(in the rows, 128 means zero)
Known rows, with every step that occurs
q, p, m, c: [ 91  93 152 122 113 137 165 129 110 159 170 120 176  96  87 125  90  96
 164 133 110 153 128  98 102 140 144 152 134  86 168  86 137 167  77 165
  82  89  45 122 127 127 128 148 148 128]
h, y: [130  75 128 136 118 115 147 118 106 153 151 136 163 124 134 107 108  70
 169 129 102 166 111  60 133 131 142 131 121 151 151  56 146 142 125 157
  82  92  93  68 161 144 101 114 161 101]
b, t, w, e: [121  86 165 118 172 134 119 111 105 163 149 133 181 123 123 129 108 148
 131 175 123 105 142  80 199 149 118 103 119 171 183  95 145 171 133 131
 125  92  79  68 156 131  59 124 140 140]
b, t, y: [108 110 153 105 144 139 150  81 103 149 148 115 169 113 128 119 105 125
 156 140 129 140 127  67 171 114 123 122 118 172 152 102 148 173 104 139
  98  85  99  69 160 126  86 122 115  91]
a, q, h: [104 115 198 166 131 119 149  82 115 189 167 121 136 104  80  94 127 104
 172 127 119 150  99  44  93 125 175  93 125 176 144  45 129 182 122 162
 114 154  77  76 147 148  66 113 123 110]
h, y, e, b, t, w: [123  57 134  92 117 149 108  99 114 146 143 160 171 149 162 127 112  99
 147 125 116 138 113  79 152 120 122 122 111 181 152  74 161 137 127 147
  79 105 114  78 147 135  83 135 153 110]
p, m: [104  87 135 144 118  98 165 120 107 167 163 100 154 104 110 137 116  98
 143 160 114 143 118  49 147 104 137 152 141 118 150  81 127 161  90 155
 101 120  67  98 145 147 140 140 159 112]
y, e, u, p, m, c: [ 90  69 175 126  87 161  95 105 135 160 153 103 150 118  93 135 104  66
 158 124 120 129  97 107 116 101 135 135 145  89 122  86 133 162  93 169
  67 130 114  78 134 166 139 168 133  80]
h, y, e, u, t, w: [135  70 123 132  90 147 103 132 114 150 147 133 157 133 152 107 112  87
 152 124 107 137  92  97 136 120 127 110 110 141 136  62 145 146 138 162
  50 116 122  52 157 170 108 134 127 102]
e, u, n, z: [ 99  91 157 152 117 164 120 143 105 140 141  89 106 105  80 106 120  58
 155 102  93 146 141  71 167 103 115 132 100 127 143  72 138 168 137 146
  75 146 100  54 140 191 119 117 123 102]
a, q, t: [ 97 131 169 155 142 126 134 112 123 171 162 128 149  81  96 100 110 120
 151 131 128 146 112  55 107  84 180 104 112 177 146  32 150 176 124 145
 125 132  94  87 157 161  72 123 134  77]
m, t, w, e, u: [114  95 116 135 156 136  94 168  90 195 132 121 170 103 127 112 102 103
 134 167 117  85 112  95 205 115 152  92 113 151 163 113 126 162 141 152
 105 119  89  54 154 155  53 167 123 117]
a, q: [105 109 178 157 147 109 147  91 117 176 175 115 142  91  82 122 125  98
 155 147 126 147  99  57 112  98 169 121 109 160 150  45 141 171 112 148
 115 138  89  76 145 150  89 124 142  87]
g, p, m, c, u, n: [110  80 145 138 131 130 163  74  86 174 153 106 164 112  85 169  97  89
 155 120 112 147 137  75 147 162 134 186 152  84 138  86 124 152  63 137
 101 107  80 112 138 164 163 134 139  99]
u, n, q, x: [129 115 122 151 123 177 152 116 108 136 127 117 133 114  84 145  98 109
 151 159 125 152 128  27 137 151 110  66 120 174 193  52 126 149 111 118
 119 156  68  94 137 194 125 138 106 103]
c, m, t: [124  85 147 120 111 119 141 113  76 179 133 101 171  81  94 125  91  70
 149 197 127 107 130  95 156 124 136 114 125 165 129 100 114 142 126 167
 111 111  98  96 147 161  75 144 165  93]
c, u: [116  85 134 130 135  98 143 118  83 176 140 137 140 115  83 147 108  83
 181 151 131 112 128  99 143 140 150 133 126 120 149  58 128 173 113 163
  90  99  94  68 119 140 120 144 137  74]
q, h, y, e, u, t, w: [133  81 150 146  82 161 114 124 113 166 139 138 149 142 139  76 115 101
 177 110  98 139 101  75 113 154 134  72 132 164 130  61 123 162 145 178
  56 138 102  51 160 167  78 119 100 131]
c, u, t, w, e, b: [123  71 115 116 129 131 128 126  96 171 128 136 130 117 111 156 112 126
 170 159 147  70 139 117 160 138 129 104 113 153 162  77 124 164 114 145
 101 120 107  46 112 141  91 138 124 100]
w, e, b, t, g: [ 97  85 191  93 179 134 106  99 128 153 138 132 147 123 105 124 121 112
 149 157 134 106 139  88 175  93 121 109 127 216 166 117 137 152 109 136
 112 123  78  83 139 142  60 144 147 137]
m, c, u: [111 103 157 112 116 112 123 117  97 172 118 146 152 122  81 134  89  61
 189 148 143 116 151 120 131 163 137 147 124  97 126  62 126 161  85 168
  82  87  73  65 103 130 120 145 157  53]
b, t, g, p, m, c, u: [103 111 192 122 165 110 145  89  86 142 132 103 175 128  76 146  99 128
 140 138 106 138 158 106 156 130 125 162 136 139 122 100 126 166  72 139
 104  91  79 104 146 128 101 135 115 116]
b, t, y, e, u: [103 105 167  99 128 151 113  82 111 151 148 118 166 122 131 118 107 115
 152 125 131 128 107  90 168  96 122 118 119 161 135 110 149 176 111 149
  69  99 114  72 154 146 102 144  97  80]
w, e, u, t: [111  86 169 145 131 144  94 130 129 162 141 106 132  97 106 112 116  93
 164 157 127  92 106 111 153 108 129 100 127 153 147  99 121 167 125 154
  86 127  93  48 145 182 104 137 128 107]
t, g, p, m, c, u, n: [116 106 167 134 156 109 166 110  87 157 155  97 156 125  61 138 113  94
 142 124 100 159 152  76 153 132 130 158 141 118 139  84 122 148  60 145
  79 124  74  99 146 172 130 141 109 139]
m, c, u, t: [120 110 157 120  99 130 124 116 108 156 103 133 144 112  89 140  82  81
 190 157 144 101 151 136 114 167 125 130 116 112 111  61 116 156  81 163
  84  96  87  48 103 139 117 132 147  47]
u, p: [103  57 155 146 129 168 161  99 123 153 171  92 151  97  74 136 104  91
 173 143 101 152 112  65 106 131 146 114 139 127 172  67 133 162 105 148
 120 112 118  56 155 148  88 124 140  97]
w, e: [118  83 174 123 160 119 116 115 128 183 163 142 163 111 109 121 113  91
 160 175 137 109 114  72 162 129 137 107 135 169 188  89 131 160 122 151
 105 112  76  71 145 169 101 139 157 119]
n, q, p: [ 97  95 146 148 147 170 169 136 111 143 175 127 158  96  61 125  86 105
 165 149 122 152 113  62  95 124 155  94 108 155 214  92 137 179 103 139
 108 133  66 114 135 152 112 171 116  88]
y, e, u, n: [121  83 172 123 114 165  89 112 126 151 147 116 135 113  96 127 113  75
 152 134 115 123  99  91 147 115 117 104 123 134 134  71 138 154 126 165
  51 150 107  71 140 205 136 155 117  96]
u, t, g, p, m: [126 106 161 159 140 143 167 119 115 132 155  74 149  95  86 127 114 135
 143 159  89 145 129  86 119 100 121 122 121 164 138  88 106 146  76 145
  88 141  97  73 160 186 116 121 100 127]
e, u: [ 96  86 147 159 125 142 116 134 100 158 146  95 126  96  75  98 123  64
 171 134  98 140 110  91 146  86 144 130 117 105 124  78 128 166 122 172
  66 118  86  65 150 162 115 145 125  83]
y, h: [ 94  88 174 137 136 146 109 118 127 181 163 114 155  88  81 101 101  68
 167 163 106 158 106  75  77 126 142 113 128 144 148  63 102 140 105 166
  81 140  98  61 131 143 113 125 163  74]
n, q, e: [104 112 161 158 148 154 155 118 116 139 137 123 147 101  92 130 104 113
 165 156 135 138 119  38 119 104 147  73 121 194 179  85 141 187  95 125
 116 153  77 112 140 149 117 184 117  76]
e, b, t: [ 90  76 162 103 148 165 127  82 112 131 124 119 135 106 104 137 113 113
 161 144 114 126 140  86 147  93 120 131 109 185 134  99 141 148 104 141
 117 114  87  91 131 120  73 130 155  87]
n, q: [107 101 147 158 144 145 156 128 114 147 155 122 145 107  74 128  96  94
 158 169 133 142 120  40 122 111 146  97 109 172 186  84 129 170 105 136
 119 146  75  88 139 164 118 164 132  59]
m, p: [120  74 139 157 157 145 153 128 106 185 158 110 170 101  89 105  90  78
 174 132 133 162 127  60 150 111 133 122 137 136 181  65 116 177  86 159
 104 121  77  85 154 161 114 164 135 118]
x, d: [121 105 151 147 137 131 158 137 103 168 141 121 162 105 111  96 119 108
 191 182  97 160 121  68 123 127 110 118 140 147 139  73 107 174 128 150
  94 107 102  72 140 143  97 162 167  82]
m, c, u, t, g: [120 122 168 119 112 119 127 130 107 148 106 127 142 117  75 127  88  85
 183 155 136 109 159 139 116 151 123 123 113 125 111  63 113 155  76 165
  72 105  82  45 108 142 105 136 132  68]

Rows
[ 99 102 152 132 101 102 150 117 112 169 141 111 163 113 107 133 101  79
 153 154 124 141 138  71 139 127 129 164 141  98 128  83 127 154  67 159
  93 105  51  94 128 133 142 143 174  91]
p, m, c
[108  94 152 132 125 144 106 120 126 172 150 106 136 104 122 104 119  91
 170 142 140 100 101  99 168  95 130 100 126 154 153 112 126 172 114 151
  74 123 101  42 151 180 106 137 109 103]
w, e, u, t, y
[103 118 136 140 138  86 150 155  94 167 137  87 163 102 110 126 104 105
 124 164 105 127 122  65 159  82 148 129 131 151 133 105 114 155  87 155
  99 134  72  93 151 147  96 162 133 127]
p, m, t, g
[ 96 139 158 131 114 146 119  98 125 174 166 121 139  94 117  97 114 110
 144  91 146 144  95  50 130  72 166  93 114 172 136  49 165 180 121 142
  86 148 120  75 162 188  89 132  93  79]
a, q, t, y, e, u, n
[113  74 127 140 154 165 128 153 101 175 177 125 153 116  91 117 114 111
 138 142 126 117 125  68 188 144 136  84 115 131 218  96 147 176 132 135
  92 132  67  74 152 170  86 156 107 159]
t, w, e, u, n, q, p
[124 115 172 153 131 146 157 119 119 130 143  81 155 102  86 123 103 121
 149 157  96 145 141 100 112 117 116 130 121 151 124  88 104 142  62 147
  83 131  89  72 148 178 117 124 110 112]
u, t, g, p, m, c
[ 98  61  99 134 118 110 162 127  74 187 144 100 156 113  97 175  98 109
 154 140 126  99 123  91 150 142 162 133 144  93 159  80 128 180 101 143
 125 107 117  65 132 115  94 153 125 102]
c, u, p, m, t, w
[ 74  87 150  82 137 171 125  72 116 152 139 113 141 107 117 119 112 103
 166 124 130 142 126  73 131  81 124 127 115 187 136 112 136 147  90 142
  96 122 105  76 131 106  76 129 138  77]
e, b, t, y, h
[ 95 134 115 141 130 162 157 143 115 155 155 135 157 107 107  97  84 115
 158 133 150 153 125  22 133  84 158  80 113 193 188  90 147 180 105 130
 112 132  91  91 159 171 102 165 100  45]
n, q, t, y
[111 101 149 162 119 171 122 132 107 136 118  92 132  85 115 107 129 127
 171 137 104 118 119  96 143  95 131  78 121 147 124  75 135 184 112 148
  72 135  96  74 151 148  94 157  92 118]
q, e, u, t, w
[106  82 130 156 154 135 157  98  86 178 163  95 179  92 107 154  99 107
 136 143  91 143 106  65 150 114 158 168 142 126 146 113 118 152  83 142
 119 115  94 119 161 165 131 152 129  97]
g, p, m, t
[116  78 180 111 105 158 114  81 119 158 129 157 155 148 139  95 109 100
 178 106 109 143 111  64 110 148 132  93 140 204 130  77 134 155 134 167
  84 128  96  85 147 141  66 118 131 120]
q, h, y, e, b, t
[100  53 122 147 135 131 132 142 105 193 180 100 157 121 111 124 128 106
 133 145 115 116 117  67 194 118 143 119 141 100 189  95 139 176 121 147
 103 117  88  58 160 147  89 148 131 157]
t, w, e, u, p, m
[ 97  70 137 103 155 168 130  98 102 141 133 124 144 115 111 134 121 129
 146 148 111 124 147  79 173 101 118 124 102 175 153  96 146 149 111 137
 117 112  85  82 137 115  58 132 146 110]
e, b, t, w
[ 92  80 163  81 159 145 116  78 126 168 147 140 152 122 134 130 118 110
 159 141 152 104 125  75 183  96 123 115 129 205 173 127 148 159 102 133
 112 109  89  78 140 134  76 140 144 113]
w, e, b, t, y
[113 116 197 124 175 122 137 114 106 126 136 104 163 115  81 111 108 131
 139 163 100 141 150  84 156 108 118 110 115 186 141  87 134 163 109 145
 100 106  80  77 160 142  62 125 120 130]
b, t, g
[115  86 124 168 107 166 119 151 103 148 138  82 124  92  98 102 123 105
 159 146  96 120 119 106 151 100 127 105 100 112 125  76 121 165 125 162
  70 129  99  37 151 168  95 130 102  98]
e, u, t, w
[114  61 124 111 163 142 122 132 112 188 167 146 157 128 122 121 130 109
 146 166 130 110 133  62 197 117 131 106 115 162 202  94 143 151 123 145
 106 118  76  64 141 143  70 148 150 143]
t, w, e, b
[112 105 167  93 124 161 115  73 112 142 141 110 156 121 131 128 105 119
 146 119 132 127 115  81 178 115 107 108 119 166 136 105 154 170 112 139
  71 110 115  68 158 162 102 131  94  96]
b, t, y, e, u, n
[ 97  63 138 133 104 161  98 132 115 173 156  99 160 114 112 138 107  93
 133 136 110 111  87  97 147  95 147 111 134 105 141  98 135 167 117 161
  80 140 128  72 147 166 109 178 110 101]
y, e, u, p, m, t, w
[ 97  90 107 143 128 102 122 158  87 196 143  97 166 106 137 131 110 106
 117 158 119  97 111  72 199  97 150 131 133 118 148 119 124 168 113 149
 107 126  72  83 152 143  95 168 136 130]
p, m, t, w, e, u
[105 103 141 129  84  96 152 118 103 162 121 107 147 111 109 156  92  92
 164 153 139 110 145 104 127 142 126 159 138  93 111  77 116 163  65 158
  93 109  68  80 111 131 147 138 158  77]
p, m, c, u, t
[105  77 117 139 151 155 103 157  97 191 139 106 169 103 117 123  97 104
 137 157 112  91 107  94 186 122 155  89 123 143 170 111 130 164 136 144
 119 119 110  46 157 148  42 163 119 122]
m, t, w, e, u, p
[109  89 134 118 133 146 154 101  89 142 110 129 111 114  81 171 105 104
 176 125 151 106 143  66 146 139 134  93 127 170 157  71 141 176  95 123
 108 154  93  96 111 148 115 163 118  85]
c, u, n, q, e, b
[104  88 173 155 144 130 115 122 119 164 157  86 141 104  96 118 124 104
 146 141 113 110 108 102 160  89 133 127 141 145 142 116 114 165  98 147
  83 137  89  74 158 190 118 146 108 137]
w, e, u, t, g, p, m
[ 94  56 126 136 110 106 171 104  90 174 155  98 141 112  81 175 106  93
 170 129 128 119 122  84 126 136 159 147 155  88 154  67 128 183  91 147
 115 105 115  74 127 123 126 139 138  90]
c, u, p, m
[ 84  49 115 123 125 152 148 117 114 178 157  86 160 105 119 161 104 113
 134 143 119 109 113  61 155 109 150 118 150 137 177 114 133 158  94 130
 146 130 111  74 149 123  67 152 148 133]
u, p, m, t, w, e, b
[121  98 141 146 132 103 165 118  85 154 140 100 137 111  79 156 109 123
 161 147 115 113 135 110 128 122 139 136 130 131 131  76 107 165  80 150
  88 124 107  74 132 162 129 134  99 103]
c, u, t, g, p, m
[111  84 163 126 164 139 103 119 100 164 143 120 168 121 115 120 114 137
 132 161 116 102 137  93 204 132 121 110 118 153 166 101 144 176 138 137
 111  95  80  64 160 136  62 130 127 137]
b, t, w, e, u
[106  51 138 133  81 133 121 107 120 154 161 114 158 134 138 125 111  65
 153  97 105 155  83  79 121 107 143 140 144 113 131  71 149 153 118 160
  66 113 124  77 160 156 127 140 144 101]
h, y, e, u, p, m
[ 99  59 110 125 126 103 149 127  84 197 148 111 159 120 106 177  98 111
 151 144 139  83 118  93 163 147 162 125 154 104 174  90 129 183 105 138
 130 107 118  64 130 122  90 157 132 118]
c, u, p, m, t, w, e
[109  98 116 125 123 126 165 131  75 157 129 118 140 104  81 177  77 109
 153 132 141 101 133  80 140 162 148 109 128 132 171  87 132 180  99 129
 113 138  84 103 116 153 120 163 113 100]
c, u, n, q, p, m, t
[110  97 164 153 175 111 172 115  97 158 184  89 165 115  70 118 127 104
 137 142  82 177 129  55 148  87 145 152 137 140 157  92 118 151  73 153
  84 126  77 105 169 173 123 146 108 148]
t, g, p, m
[110  96  97 142 126 102 150 157  85 185 145 101 173 102 135 137 104 117
 120 170 111 113 120  56 181 109 146 132 127 127 154 102 125 160 105 149
 116 122  73  88 151 134  95 158 144 123]
p, m, t, w
